Each row was made from one walk, in order. Every step used is in the known rows, and no mark comes twice. Write each row's walk.
Known rows
nudug/tagar/vegomaz/reso/veko: [ 1.57  2.07  3.79 -0.35  3.64  0.84  2.91 -0.80 -0.93  1.87  2.21 -0.20
  1.95  2.79 -3.85  1.44 -0.81 -1.14  1.46  1.07  0.14  0.15]
nudug/reso/veko: [ 0.67  0.92  1.67 -2.20  1.73 -0.53  0.85  0.54 -0.23  1.00  2.67  0.94
  1.96  0.43 -2.92  1.41  0.20 -2.95 -1.36  0.41 -0.67  1.01]
nudug/reso/buse: [-1.80  0.76  2.38 -1.14 -0.93  1.01  0.46  1.96  0.92  0.56  0.19  1.56
  2.09  1.16 -2.94  1.71 -0.83 -2.62 -1.13  0.77 -0.48  1.01]
vegomaz/reso: [-0.68  0.61  0.94  1.01  0.24 -0.63  0.88  1.05 -1.60  1.69 -0.05  0.83
 -1.11  1.87  0.89  0.11 -1.33 -0.25  0.87 -0.66 -0.20  1.42]
vegomaz/reso/buse/tagar/veko: [-2.09  2.46  3.20  0.52  1.78  0.62  3.84 -2.87 -0.38 -0.22 -0.53  1.71
  1.25  0.96 -2.82  1.37 -0.67 -0.74  1.69  1.95  2.15  0.02]
tagar/vegomaz/reso/veko: [ 1.30  2.34  3.99 -0.89  3.80 -1.31  2.34 -1.47 -1.33  1.48  1.52 -1.41
  0.59  2.36 -0.80  1.50 -1.23 -0.66  0.81 -0.61  0.45  1.71]
kube/reso/vegomaz: [-2.21 -1.40  3.32 -1.16 -0.11 -0.96  0.31  0.30  0.58  1.99 -0.31 -3.55
  0.44 -0.13 -0.79 -2.45 -2.46 -1.24 -3.32  0.49  1.38 -0.08]
nudug/reso: [-0.45  0.41 -0.12 -0.60 -0.44  0.17 -0.78  2.45 -0.10  1.42  0.96  1.43
  0.87  0.83 -2.06  1.51  0.92 -2.11  0.25  0.08 -1.20  0.78]
kube/reso/vegomaz/tagar/buse: [-0.06 -4.46  1.73  0.13  0.92 -2.60  0.47  1.97  0.93  4.09 -0.28 -2.13
  1.70  1.96 -1.21 -3.13 -1.92  1.92 -2.40  3.06  1.91  1.46]
buse/tagar/vegomaz: [ 0.34  1.64  0.72  0.61  2.91  1.07  0.95 -2.57 -0.26 -0.53 -1.22  0.91
  0.46 -0.73 -1.81  1.84  0.76  0.67  2.08  1.34  1.30 -0.16]
vegomaz/reso/kube: [-2.35  0.26  3.10 -0.43 -0.42  0.81  0.53 -0.10 -0.78  1.67  0.02 -0.56
  0.46  1.41 -0.32 -1.00 -2.10 -1.36  0.37  0.17  0.58  1.97]
buse/tagar: [-0.24  0.26 -0.57  0.62  1.26  1.03  1.09 -1.98 -1.08 -0.48 -0.97  2.35
 -0.37 -1.79 -0.65  0.42  0.25  0.04  0.44  1.38  0.87 -0.27]
vegomaz/reso/kube/tagar/veko: [-2.82 -0.34  3.86 -0.47 -0.40 -2.31  0.71 -2.65  0.79 -0.69  1.89 -1.59
  1.97  2.27 -0.77 -0.38 -0.97 -1.95 -0.33  1.27  2.71 -0.84]
reso/nudug/tagar/veko: [ 0.13 -1.76  0.97 -0.26  0.69  0.71  1.45 -3.32  1.63 -1.41  2.87  1.21
  4.30  1.88 -5.62  1.28  0.04 -0.53  2.36  2.98  1.00 -2.85]
kube/reso/vegomaz/tagar/nudug: [-1.45 -4.51  1.85  0.50  2.06 -1.77 -1.10 -0.64 -0.54  1.50  0.54 -0.71
  0.81  2.54 -0.51 -3.65 -2.62  1.40 -1.80  1.98  1.17 -0.18]
vegomaz/reso/veko: [ 0.62  1.06  2.71 -0.87  2.16 -1.31  2.55 -0.73 -1.89  1.44  1.60  0.09
  0.00  1.42  0.03 -0.10 -2.24 -1.35 -0.55 -0.40  0.06  1.71]
reso/kube/tagar/nudug: [-1.92 -2.99  2.13 -1.02 -0.08 -1.17 -1.36 -2.97  0.97 -2.11  0.54  0.30
  2.03  1.11 -0.86 -0.79 -0.72 -1.57 -1.27  2.04  2.50 -2.19]
kube/reso/buse: [-3.08 -0.68  3.62 -0.90 -1.79  0.06  1.34  0.27  1.02 -0.23 -1.45 -1.67
  0.87  1.33 -1.91 -1.91 -2.85 -2.01 -3.48  1.44  2.24 -0.72]
tagar/nudug/reso/kube: [-1.58 -1.16  1.42 -1.88  0.36  1.43 -1.61  0.20  0.92  0.63  0.80  1.49
  2.64  1.73 -4.36  0.58  1.40 -3.28  1.64  1.39  0.34  0.08]
kube/reso: [-1.78 -1.06  1.22 -0.30 -1.28 -0.83 -0.11  0.63  0.07  0.61 -0.73 -1.63
 -0.19  1.06 -1.11 -2.29 -1.06 -1.45 -2.09  0.34  1.40 -1.03]
tagar/buse: [ 1.88 -1.45 -0.78 -0.14  0.40 -0.91  1.09  1.61  1.47  1.89 -1.06  0.00
  1.13  0.73 -1.81  0.73  1.83  0.80  1.13  1.60  1.04  0.01]
nudug/reso/vegomaz/tagar/buse: [ 1.24 -3.09  0.57 -0.25  1.89 -1.52 -0.44  3.54  0.91  4.94  1.44  1.00
  2.86  1.75 -1.99  0.71 -0.04  1.27 -0.04  2.52 -0.70  3.14]
reso/nudug/tagar: [ 0.00 -2.69  0.66 -0.07 -0.44  1.39  1.20 -1.78 -0.22 -0.82  1.83  2.40
  2.84  1.45 -3.59  0.80 -2.33 -0.47  0.61  2.76  0.11 -1.76]

Write each row's walk
[-1.37  2.36  3.16 -0.86  2.07  2.03  1.61 -0.67  0.60  0.26 -0.86  2.15
  2.61  0.47 -4.48  3.78  0.06 -1.80  0.70  2.22  0.87  0.77]	nudug/reso/buse/tagar/vegomaz
[ 1.05  0.08  0.36 -1.67  4.43  0.29  1.33 -2.56 -1.24  0.12  1.58  4.41
  1.80  0.00 -4.70  1.99  1.51 -2.80  0.88  2.02  0.83 -0.42]	buse/tagar/nudug/reso/veko
[-2.62 -2.36  3.04 -0.28  0.07 -1.91 -0.69 -1.84 -0.91 -0.49  0.49  0.86
  0.95  3.03  0.16 -0.55 -1.92 -1.90 -0.60  1.50  2.30 -0.65]	vegomaz/reso/kube/tagar/nudug
[ 1.36 -0.33  0.94 -2.32  3.26 -0.76  0.04 -0.59 -0.24  0.42  2.43  2.50
  2.17  1.67 -3.94  1.56  1.51 -2.98  0.56  0.71 -0.34 -0.22]	tagar/nudug/reso/veko
[-2.35  1.66  2.88  0.73  0.84  1.26  3.28 -1.13 -2.02  0.35 -1.77  2.69
 -0.01  0.26 -0.81  0.92 -3.07 -0.56 -0.05  1.70  1.32  1.33]	vegomaz/reso/buse/tagar
[-1.68 -3.89  2.03 -0.21 -1.68  0.65  1.11 -1.11  0.07 -0.21  0.99  0.74
  2.34  2.67 -4.58 -1.66 -3.30 -1.84 -1.54  3.16  1.52 -2.69]	kube/reso/nudug/tagar
[-1.99  1.01  5.36  0.36  0.14 -2.11  1.64 -0.97 -0.23 -0.57 -0.17 -0.59
  1.23  3.23  0.41  1.90 -3.57 -0.67 -1.92  0.82  2.02  0.33]	kube/tagar/vegomaz/reso/buse
[-1.98 -0.95  0.87 -1.14  1.80  2.16 -0.58 -1.67 -0.14  0.28 -0.28  3.85
  2.27  0.20 -5.03  1.13  1.67 -2.92  2.03  2.75  1.13 -0.15]	buse/tagar/nudug/reso/kube
[-1.62  0.71  1.88  0.01  0.64  1.98  2.43 -2.08 -0.22 -1.30 -1.58  2.11
  0.86 -1.51 -1.56  0.66 -1.52 -0.26 -0.93  2.49  1.46  0.14]	reso/buse/tagar
[-0.82  0.21  2.16 -1.33  0.74 -0.06 -0.65  2.13  0.41  2.64  1.58 -0.36
  1.80 -0.20 -1.66  1.27 -0.41 -1.81 -1.01 -0.02 -1.10  1.30]	nudug/reso/vegomaz
[ 0.17 -2.60 -1.62  0.74  1.80 -0.79 -1.96  1.33 -1.17  1.11  1.89  4.29
  1.14  3.57 -1.94  0.35  0.83  0.62  1.79  1.56 -1.15  0.96]	vegomaz/tagar/nudug/reso
[ 0.89 -1.52  2.15 -0.14  1.38  1.43  0.84 -2.28  0.47 -0.65  1.64  0.95
  3.53  2.28 -4.31  2.36 -1.59  0.21  1.79  2.64  0.49 -1.52]	reso/nudug/tagar/vegomaz
[-1.00  1.83  4.91  0.64  0.68  2.45  2.69  0.62  0.05  1.44 -0.18  0.20
  2.33  3.53 -3.81  1.90 -1.86 -0.65  1.59  1.67  0.38  0.11]	nudug/tagar/vegomaz/reso/buse
[-0.87 -0.77  0.83 -0.80  3.44  0.73 -0.39 -0.79 -0.71  1.47  0.46  3.35
  1.62 -0.75 -3.44  1.85  0.85 -1.55  1.25  1.88  0.25 -0.01]	buse/tagar/nudug/reso/vegomaz
[-1.55  1.54  4.51 -0.51  0.91  0.69  0.48 -0.72 -0.12  1.81 -0.31 -2.08
  1.30  2.35 -1.41  0.39 -1.33 -0.89  1.70  0.13  1.09  1.97]	tagar/vegomaz/reso/kube
[-1.12  2.14  3.21 -0.07  2.13  2.19  2.36 -2.92  0.60 -1.41 -2.00  0.66
  1.60 -0.69 -2.63  2.36 -0.97  0.28  0.59  2.21  2.04  0.10]	reso/buse/tagar/vegomaz
[ 0.37  0.42  0.13  0.15  0.73  1.35  1.03 -1.08  1.72 -0.22  2.05 -0.05
  2.67  1.11 -5.03  0.19  2.88 -0.33  2.88  1.98  0.46 -2.93]	nudug/tagar/veko
[-2.02 -0.15  3.62 -1.73 -0.35 -0.83 -1.72 -0.60  1.61 -0.13  1.62 -0.94
  3.26  1.67 -2.72  1.76 -0.26 -3.28 -1.60  1.35  1.66 -0.16]	nudug/reso/kube/tagar/vegomaz
[-1.33  2.30  5.07 -0.05  1.17  0.37  2.03  0.01 -0.05  0.99 -1.10 -0.74
  0.97  2.87 -1.04  1.86 -2.50 -0.21  0.77  0.10  0.63  1.54]	tagar/vegomaz/reso/buse
[ 2.02 -1.76 -0.94  0.38  0.05  1.20  1.63  2.23  1.48  2.43 -0.17  1.13
  2.30  1.20 -4.63  0.70  2.37  0.33  1.88  3.27  0.57 -1.61]	nudug/tagar/buse
[ 0.13 -5.51  1.18 -0.34 -1.28 -0.38  2.06  0.41  1.52  1.79 -0.03  1.00
  3.41  3.08 -6.45 -0.80 -1.48 -1.38 -0.37  4.89  2.51 -2.63]	kube/reso/nudug/tagar/buse
[-0.12 -2.78 -0.03  0.28  0.47 -2.54 -1.11 -1.95 -0.12 -2.10  0.61  1.55
  0.39  1.82  0.31  0.31  0.01 -0.28 -0.75  1.24  1.54 -2.85]	kube/tagar/nudug
[ 2.16 -3.12 -1.56  1.43  1.26 -1.52  0.56  1.56  0.50  2.17 -0.01  1.38
  1.05  2.18 -0.61 -0.61  0.45  3.04  0.93  2.49  0.49  1.53]	vegomaz/tagar/buse
[-1.93 -3.46  1.95 -0.76 -1.34 -1.61  0.49 -1.76 -0.16 -0.77  0.09 -0.38
  1.48  1.93 -1.84 -1.61 -3.83 -1.54 -2.40  1.84  2.07 -1.10]	kube/reso/nudug
